Every row comes from one small tree of marks. The marks that hang from a mark follow it in brackets, in the order of their numbers. Every link used is in the known rows. Which tree was each row made from?
Known rows
Z738[Z169[Z591 Z965]]: [  7 -31  37  -2 -12 -31   3  16  21 -17  48 -35   4   5  43  50  19  14
  10  19  16 -16  37   0  43   2  -2  -9   1  -5 -26 -13  -9 -43   3  12
 -19 -20  -9  16 -22  -5  29 -36]
Z814[Z169]: [ 18 -10 -49   5  52 -27   4   0  19 -12  10  -4   7  -4   1 -10   2  -2
 -22  -7  -2 -12  20  -8  -3 -14  -6  -3   8   6   1   8 -13 -14  -6 -16
 -12   0 -16  -1 -11   4  -7 -22]
Z591[Z331]: [ 19 -26  -5   3  43 -28   6 -20  17   4 -21   1  -5  -7  39 -20 -10  -8
   2  11   2  -9  23  21  12  17  15  -8  22   1  13  25 -22 -17 -12  37
  11  12  -7   2  -8  16  18  -6]
Z83[Z591[Z599]]: [ 28 -28   3   7  18   3   8 -20 -10   8  15   8   6 -17  13 -46  -4 -19
   6  -3 -22  -9  39   3   7  15 -16 -28  14  15  19  13  -4 -14 -13  -5
  -8  34 -33  11 -29  -5  20  -2]
Z442[Z169[Z591 Z679[Z83] Z738]]: [  -2  -20   54  -25   -6 -102  -16   36   22  -21   39  -15   -3   21
   24   -3    8    6   49    3   30   -3   46  -15   42   -6  -13    1
   20  -16  -34  -16  -14  -34   -6  -41  -20  -37  -42   27  -15   -8
   22  -73]
Z688[Z591[Z599]]: [ 29 -28  -9  11  15  -3  23  -7 -15   0   6   1   7  -9   1 -25   3 -21
   2   2 -11  -6  39 -11  19  30  -5 -10   7  17  16  13 -16 -12  -2   0
 -13  29  -6  16  18 -10  37  10]
Z679[Z83[Z591[Z599]] Z169[Z738 Z814 Z965]]: [ 28 -36  12 -54   8 -39 -41  -2   7   1  33  25 -10  20  10 -60  -8  32
  65   3  17 -42  80  -1  38   0  -9 -14  12  -9 -15 -18   1  27 -22 -35
 -13  11 -44   7 -34  22  -7 -12]
Z591[Z83 Z331 Z599[Z965]]: [ 61   9   1   0  21  -9  12 -28  29  -8  11   8 -40  -9  49 -81 -24  30
  11  15   5   0  -2   4   7  24   5  -3  13  -1  21  36 -39  -8 -42  66
  14  37 -22  20  11  22  36  12]
Z679[Z83 Z169[Z591[Z599] Z965]]: [ 29  -9  34 -28  28 -44 -15  -5  25 -21  20 -17 -15  -5  -7 -10  -8  40
  36  19  31 -20  70   4  53 -19  -4 -19  16   3 -16  -9  -9 -25  -7 -27
  -6   2 -15  10 -22  27  18 -15]
Z442[Z169[Z591]]: [  5 -18  27  15   0 -48  20  29  20 -17  25 -21  10 -11  18  32   0 -14
   6   6  10   6  29   4  30  -1 -15  -4  13  -6 -21   7  -8 -47   7 -11
 -15 -37 -28  20 -18 -11  19 -39]
Z679[Z83 Z169[Z738 Z965]]: [ 23 -18  26 -47  15 -64 -41 -41  28  -8  18  -1  -9  24   1 -27   7  41
  66  19  29 -35  61  14  42 -19  -5   6  12 -12 -40 -22  -2   1  -8 -20
  -7 -11 -11  11 -17  33  -4 -18]
Z169[Z679]: [  3 -24   7 -21  18 -52  -8   7  19  -4  16  -4   8   8  14 -37   7  -7
  18  -4  15  12  26  -1   5  -5  -6 -18  20  -6 -18 -12  -8 -17   4 -26
 -15   5 -18  16  -8  -7   2 -38]
Z825[Z591]: [ 44  -5   5  10  12 -17  17  -4   8  11  -9  -8  -1  -9  -3  15   5 -16
   7   9  17   5  22   6  16   2 -12 -10  -3  -6  -6  -2   0 -37  -1   2
 -13   7 -11  22  -1   9 -15 -11]
Z59[Z591]: [ 32 -18  42   9  18 -27   9   0   6  19  -1   4   9  -6   6 -26  -9 -47
 -18  25 -25  -4  26  10  -2  24  -7 -24   1  20  -4 -13  -2 -13   0   9
 -11  27 -10  13 -21   6 -10  -6]
Z331[Z591]: [ 18  -6  -2  -6  11 -24  18 -27  11   1   0  -3  -4  -7  15   8  -6 -27
  -5  21  11   4  27  41   9   1 -17   5  29   3  -2  -5   2 -15   1   1
   8  24 -12  15  -3  10 -20 -34]
Z442[Z169[Z591[Z331] Z679[Z83] Z738 Z814]]: [  -5  -38   36  -35    5 -101  -16   76   22  -16   26    6   -9   26
   47  -13  -11   10   42    1   38   -9   55  -16   41   11    5   -1
   24  -24  -21   -6  -24  -11  -18  -29  -15  -35  -57   19  -16   -7
   14  -70]
Z679[Z169]: [ 21 -37  -5  -6  22 -12  -4  -9  31 -11  -7  -5  14  -6   5 -13  -4   8
  42  12   9 -13  28  26   5  -9  -6  -7  12  -5 -37   4   6 -22  13 -16
  -3 -12  -9   4 -10  21  -4  -3]
Z83[Z591[Z331 Z599[Z965]]]: [ 40 -33   9  -3  38   5   5 -23   5   8  17   8  -2 -15  31 -44   3  -3
  14  -1 -15 -11  18  -9   2  31   6 -24  16  14  12  38  -6 -15 -35  50
  -1  43 -49  14 -27  13  28   6]
Z169[Z591[Z83 Z331] Z679 Z738 Z814 Z965]: [  1 -46  38 -54  -4 -99 -30  52  28   7  35   9 -27  52  63 -14 -10  21
  33  -1  57 -19  53 -27  76  32   8 -19  30 -32 -17 -31 -42 -14 -22  13
 -18   2 -45  15 -32 -17  23 -79]
Z679[Z83[Z591[Z331 Z599]] Z169[Z814 Z965]]: [ 28 -25   0 -46  30 -26 -25   9   2   1  12  21 -20  -8  30 -65 -26  29
  35   3   5 -38  81   0  30  15   7 -23  16   0   2   9  -7  24 -36 -12
   9  13 -42  -3 -34  37   2   8]
Z169[Z591 Z679[Z83] Z738 Z814 Z965]: [ -10  -37   44  -67   -1 -115  -43   53   26    2   54    6   -9   60
   14   -1   10   23   27   -2   63  -10   73  -30   70   -5    3  -24
   24  -23  -29  -57  -24    1  -10  -35  -36    3  -45   24  -37  -16
    3  -88]
Z442[Z169[Z591[Z83 Z599] Z738 Z965]]: [ 21 -15  45  -5 -23 -51   3  -4  18 -20  59 -17 -16  18  26  -2   4  19
  48  15  24 -15  39 -11  71   3 -23  13   9 -25  -3  -1 -30 -44  -4   0
 -18 -27 -27  29 -15 -26  37 -50]
Z814[Z169[Z591[Z83 Z599[Z965]] Z679]]: [ 30  -1 -10 -13  41 -46   1  43  31 -25  40 -18 -16   1  13 -30  -3  24
  -6 -12  21   3  14 -45  16  -5  -8 -22  15   5  -9   3 -25 -36 -22 -16
 -21  15 -44  15 -12  -4  21 -49]
Z679[Z83[Z591[Z331]] Z169[Z738]]: [ 27 -34  27 -34  32 -54 -36 -23   8   6 -18  14 -14   4  38 -45  -9  14
  62  12   1 -47  59  16  19  14   0 -12  24   6 -27   4   1   4 -33  -6
  10   2 -36  -1 -31  53   6  -4]
Z59[Z738]: [ 17 -29  34   8  24 -26  -1 -23   4   1  -6   9   9   2   6 -14  -2  -8
  10  56 -17  36  26  20  -5 -10  -7  15   6  -7   2 -15  -8 -11  -3   7
  -5  -6  -7  39  -9  23  -4  -4]
Z59[Z738[Z169]]: [ 16 -38  42   9   4 -15  -2  -3   6 -13  12  -3   9   4  37  -1   4   7
  26  63 -23  26  27  23  -8  -3  -6  25  -5 -10 -10 -13  -2 -12  -4   7
  -4 -26  -6  38  -1  24   3  -3]
Z442[Z169[Z591 Z679 Z814 Z965]]: [-13 -31  20 -30 -13 -72  -2  70  22 -15  66 -13   7  15  20  16   3   3
  17  -8  34   8  48 -27  50   3  -8  -9  14 -28 -30 -14 -10 -29   6 -27
 -31 -40 -48  23 -26 -31   6 -67]

Which tree is each row?
[ 27 -35   3  -1  11 -19  13  60  39 -10  37   5   7  11  -5   4  -9   7
 -14   0  34  19  22  -8  19   0   4 -31  10  -2 -12  -4 -17 -13  -2   3
 -30  25 -43  22 -17 -16  11 -32] => Z169[Z591[Z599[Z965]] Z814]
[-11 -75  36 -54  18 -87 -33  55  30   2  37   2  -2  57  39  13  11  18
  43  -2  59 -16  58 -28  74  21  21 -20  28 -31 -18 -23 -29 -23  -7   7
 -29   3 -49  14 -34 -28  18 -85] => Z169[Z591[Z331] Z679 Z738 Z814 Z965]
[  4 -33  -6 -17 -20 -19  -3  27  21 -10  53  -4   6  13  44   4   4  17
   8  11  10 -15  38   8  20   2  -1   0  -7 -18 -18 -14  -8   7   1   2
 -19 -21 -13  12  -9  -5  -1 -21] => Z738[Z169[Z814 Z965]]
[ 17 -28   6 -55   6 -64 -42  -2  31  -5  23  20  -8  33   2 -33  -6  37
  56  12  37 -33  67  13  38 -16  -3   1  11 -19 -38 -31  -7  27  -8 -30
 -12 -11 -21   7 -19  29 -19 -21] => Z679[Z83 Z169[Z738 Z814 Z965]]
[ 18 -24  13 -40 -15 -35 -18  61  15 -16  61   7  -7   8  50 -57  -3  26
  25  -3   8  -2  39 -15  -8   7  -2 -18  -1   0 -24 -12  -2  23 -27 -23
 -19   2 -51  22  -9  11   7 -25] => Z738[Z169[Z679[Z83[Z591[Z599[Z965]]]] Z814]]
[ 11 -25   7 -33  42 -84 -25  17  23  -9  31 -16 -22  31  43  -5   9  27
  20  -5  31 -31  39 -44  58  12   3  -6  23 -14  -5  -5 -35 -41 -27   4
 -16  -2 -37   7 -28  -7  25 -71] => Z814[Z169[Z591[Z83 Z331] Z679 Z738 Z965]]
[  8   2  -8 -24  31 -72 -10  26  18 -13  42 -22 -15   7  21  -1   3  15
 -18 -14  21 -10  36 -46  42  -1 -11 -19  17  -2 -13 -16 -26 -39 -17 -18
 -21  -5 -29   9 -30  -8  13 -59] => Z814[Z169[Z591[Z83] Z679 Z965]]
[ 43  20  -4  -1  -7  -9  24 -31   6  -7   5   3 -33 -18  29 -47 -30  -9
   0  25   7   4  29  39  17   7 -29   6  26   2  27   2 -19  -6 -12  -4
  20  38 -10  18  10   7   1 -22] => Z331[Z591[Z83 Z599]]
[ 32 -80  15 -21  29 -16 -15  43  51 -19   9   4   6  27  16  -2  -3  34
  72  13  41 -22  33   7  36   8  17 -10  18 -19 -33  15  -7 -23  -3  10
 -16   5 -48   7 -13   5  13 -28] => Z679[Z169[Z591[Z331 Z599[Z965]] Z738 Z814]]
[-11 -24  -3 -36 -11 -59  -7  43  20 -12  67   1   8  15  20 -22   2   5
  28 -10  21   6  42 -18  29  -1 -10   4   9 -33 -23  -9 -11  -5   6 -28
 -25 -39 -41  22 -12 -26  -8 -51] => Z442[Z169[Z679 Z814 Z965]]
[ 42  -9  95   2 -20 -28  -3  -2 -12   9  24   2 -18   1  58 -32 -16 -13
   8  83 -49  12  34   1   6  34 -19  15 -20   4  -6 -35 -10  -7 -24  33
  -1  -9  -4  47 -15  32  -2   8] => Z59[Z591[Z83] Z738[Z169[Z965]]]
[ 19 -47  -1   6  34 -18  18  64  22  -9  -4   9  -7   1  28  -6 -30   0
 -12   6  26   0  46   6  37  17  18 -31  21  -3  29  16 -33 -17  -9   4
  -7  22 -34   1 -15 -16  27 -28] => Z169[Z591[Z331 Z599] Z814]
[ 20  -9  28 -18  26 -59 -11  15  28 -14 -12 -11  -8 -10   6   2 -15  16
  18  14  26 -14  55  15  25 -14  -4 -24  20  11 -41 -14  -2 -20  -7 -33
   0  -9 -15   6 -23  44   6 -15] => Z679[Z83 Z169[Z591]]
[ -9 -24  23 -57 -18 -91 -32  30   6  -1  70  15  -2  35  29 -40   8   9
  50 -10  19 -16  61 -27  39   5 -14   5  14 -29 -25 -23  -9  13 -16 -35
 -27 -32 -58  27 -27 -13  -6 -59] => Z442[Z169[Z679[Z83[Z591]] Z738 Z814 Z965]]
[ 10 -30  54 -24 -12 -93 -19  24  27  -1  16  -9 -16  36  40 -14   1   2
  36   2  39  -1  29 -12  47   9 -17 -21  30 -11 -33 -36 -28 -39  -9 -19
 -18   2 -30  24 -21  -9  28 -76] => Z169[Z591[Z83] Z679 Z738]
[  -7  -22   27  -58   26 -102  -23   65   19    0   29    2  -23   21
   38   -6  -12   18   -9   -6   51   -4   71  -27   60   13   20  -36
   31  -11   -8  -23  -32   -2  -25   -5  -13    7  -41   10  -35    3
   12  -61] => Z169[Z591[Z331] Z679[Z83] Z814 Z965]
[  3   7  23 -55  15 -86 -29 -20  12   0  44  -8 -12  17   7 -43  13  18
  13  -1  27   1  53 -17  33 -14  -4 -15  18  -8 -13 -30 -17  -2 -12 -23
 -14   7 -15  21 -18   8   1 -42] => Z169[Z679[Z83] Z965]
[ 14 -34  46   8 -16 -32   2  50   9  -9  13   7  -7   6  56   8 -21   6
   2  60 -10  29  34  13   8   8 -10  10  -3 -12 -16 -28 -15  -6 -13   5
  -5 -30 -19  39 -11  22   6 -15] => Z59[Z738[Z169[Z591[Z83] Z814]]]
[ -1 -26  27 -32 -37 -58  -9  73  23 -14  61 -14 -16  17  70   3  -7  21
   8   4  30  -7  44 -17  44  14  -9 -20   6 -18 -34 -32 -20 -14  -9 -12
 -21 -23 -28  19 -21  -9  18 -54] => Z738[Z169[Z591[Z83] Z679 Z814 Z965]]
[ 26 -32   5 -19  -1 -17  -2  38  31 -15  26  -1 -12   4  16 -13 -26  29
  29   8  31 -15  53   3  51   2 -11 -23  12 -15 -20  -9 -16 -18   2 -16
 -12  -3 -25   7 -22   1  10 -18] => Z679[Z169[Z591[Z83 Z599] Z814 Z965]]
[  4 -48  -5 -34  -6 -51 -23  -5  27  10  45  22   9  51   5  -7  11   9
  28   4  34 -20  43   3  45  -2  -1   3   9 -30 -14 -31 -18  15   6   3
 -29   3 -23  16 -21 -21 -13 -45] => Z169[Z738 Z814 Z965]
[ 41 -33  -4   1  36  -1  19 -12   2   0   8  -1   0  -8  20 -26   7  -3
   9   3  -4  -8  16 -21  13  46  18  -5  10  16   9  39 -20 -14 -23  60
  -5  38 -23  20  19   6  46  18] => Z688[Z591[Z331 Z599[Z965]]]
[ -5  -4  -1 -65   6 -86 -30  31  16   3  49  16 -10  27  11 -51  -5  17
  -1  -9  35   3  62 -18  28  -9   0 -21  16 -17 -14 -40 -21  30 -12 -35
 -22   4 -31  17 -20   1 -16 -45] => Z169[Z679[Z83] Z814 Z965]
[  1 -19  54 -29 -28 -92 -15  18  22 -14  62 -21 -11  28  38   3  12  13
  54   3  31  -9  38 -26  66   7 -23   6  17 -29 -34 -20 -22 -47  -5 -12
 -23 -41 -39  33 -23 -22  26 -74] => Z442[Z169[Z591[Z83] Z679 Z738 Z965]]
[ -5 -77  28 -35  20 -81 -22  77  31   0   6  10  -1  46  44  -1  -3   2
  37  -2  51  -9  47 -13  46  21  19 -24  32 -22 -20 -16 -27 -18  -8 -11
 -21   6 -52   9 -23 -18  16 -80] => Z169[Z591[Z331] Z679 Z738 Z814]
[ -6 -35  21 -77  -5 -96 -51  17   5  16  58  28  -7  52  23 -53  10  12
  39 -11  31 -20  71 -28  41   6  -7 -18  20 -20 -22 -50 -13  32 -24 -31
 -30  11 -51  20 -40  -5 -12 -63] => Z169[Z679[Z83[Z591]] Z738 Z814 Z965]
[ -4 -39  46 -23 -11 -49  -8  35  22 -21  58 -38   3  14  47  32  23  21
  28   9  23  -9  43 -16  44   4  -1 -14   6 -11 -34 -19  -6 -45   2  -9
 -24 -22 -20  19 -20 -11  28 -57] => Z738[Z169[Z591 Z679 Z965]]
[  8 -19  17 -11 -38 -40   2  52  22 -10  51 -10 -15   9  63  25 -14  15
 -10  13  20 -14  40  -2  44  15 -11 -15   0 -13 -26 -26 -22 -11  -7  10
 -15 -23 -17  15 -21  -3  18 -35] => Z738[Z169[Z591[Z83] Z814 Z965]]
[  4   0  -1 -35  50 -86 -19  27  16 -16  42 -23  -9   9   2   5  12  20
 -16 -12  28 -11  52 -46  40 -17   0 -21  17   5 -10 -19 -19 -29 -18 -33
 -24  -2 -32   8 -33   2   7 -61] => Z814[Z169[Z591 Z679[Z83] Z965]]
[ 31 -36   4   5  38   4   8 -20 -10   9  -5   9  -5 -22  39 -52  -9 -14
  12   1 -23 -19  41   2  11  31   3 -26  21  16  36  35 -14 -18 -28  22
   9  36 -36   2 -28   6  32   4] => Z83[Z591[Z331 Z599]]
[ 10 -78  17 -32  22 -40 -24  30  40  -7  11   0   6  33  26  25   0  27
  62  11  44 -37  54   8  62  11  14  -8  19 -26 -37  -5  -9 -25   3  11
 -15 -14 -33   2 -32   3   6 -39] => Z679[Z169[Z591[Z331] Z738 Z814 Z965]]
[ 15 -23  48 -11 -18 -68  -2  35  21 -26  46 -15 -14  16  36 -30  -4  13
  63   6  24   0  36 -17  48   5 -21   4  18 -23 -13  -3 -24 -44  -4 -34
 -17 -27 -42  29  -6 -27  39 -66] => Z442[Z169[Z591[Z83 Z599] Z679 Z738]]
[ 14 -70  32 -39   6 -56 -20  74  46 -14  54   7   9  54   3 -18  12  25
  52  -6  57  12  29 -28  34   0   5 -23  19 -21 -29 -23 -17 -16  -1 -23
 -44  23 -64  29 -16 -34  15 -78] => Z169[Z591[Z599[Z965]] Z679 Z738 Z814]
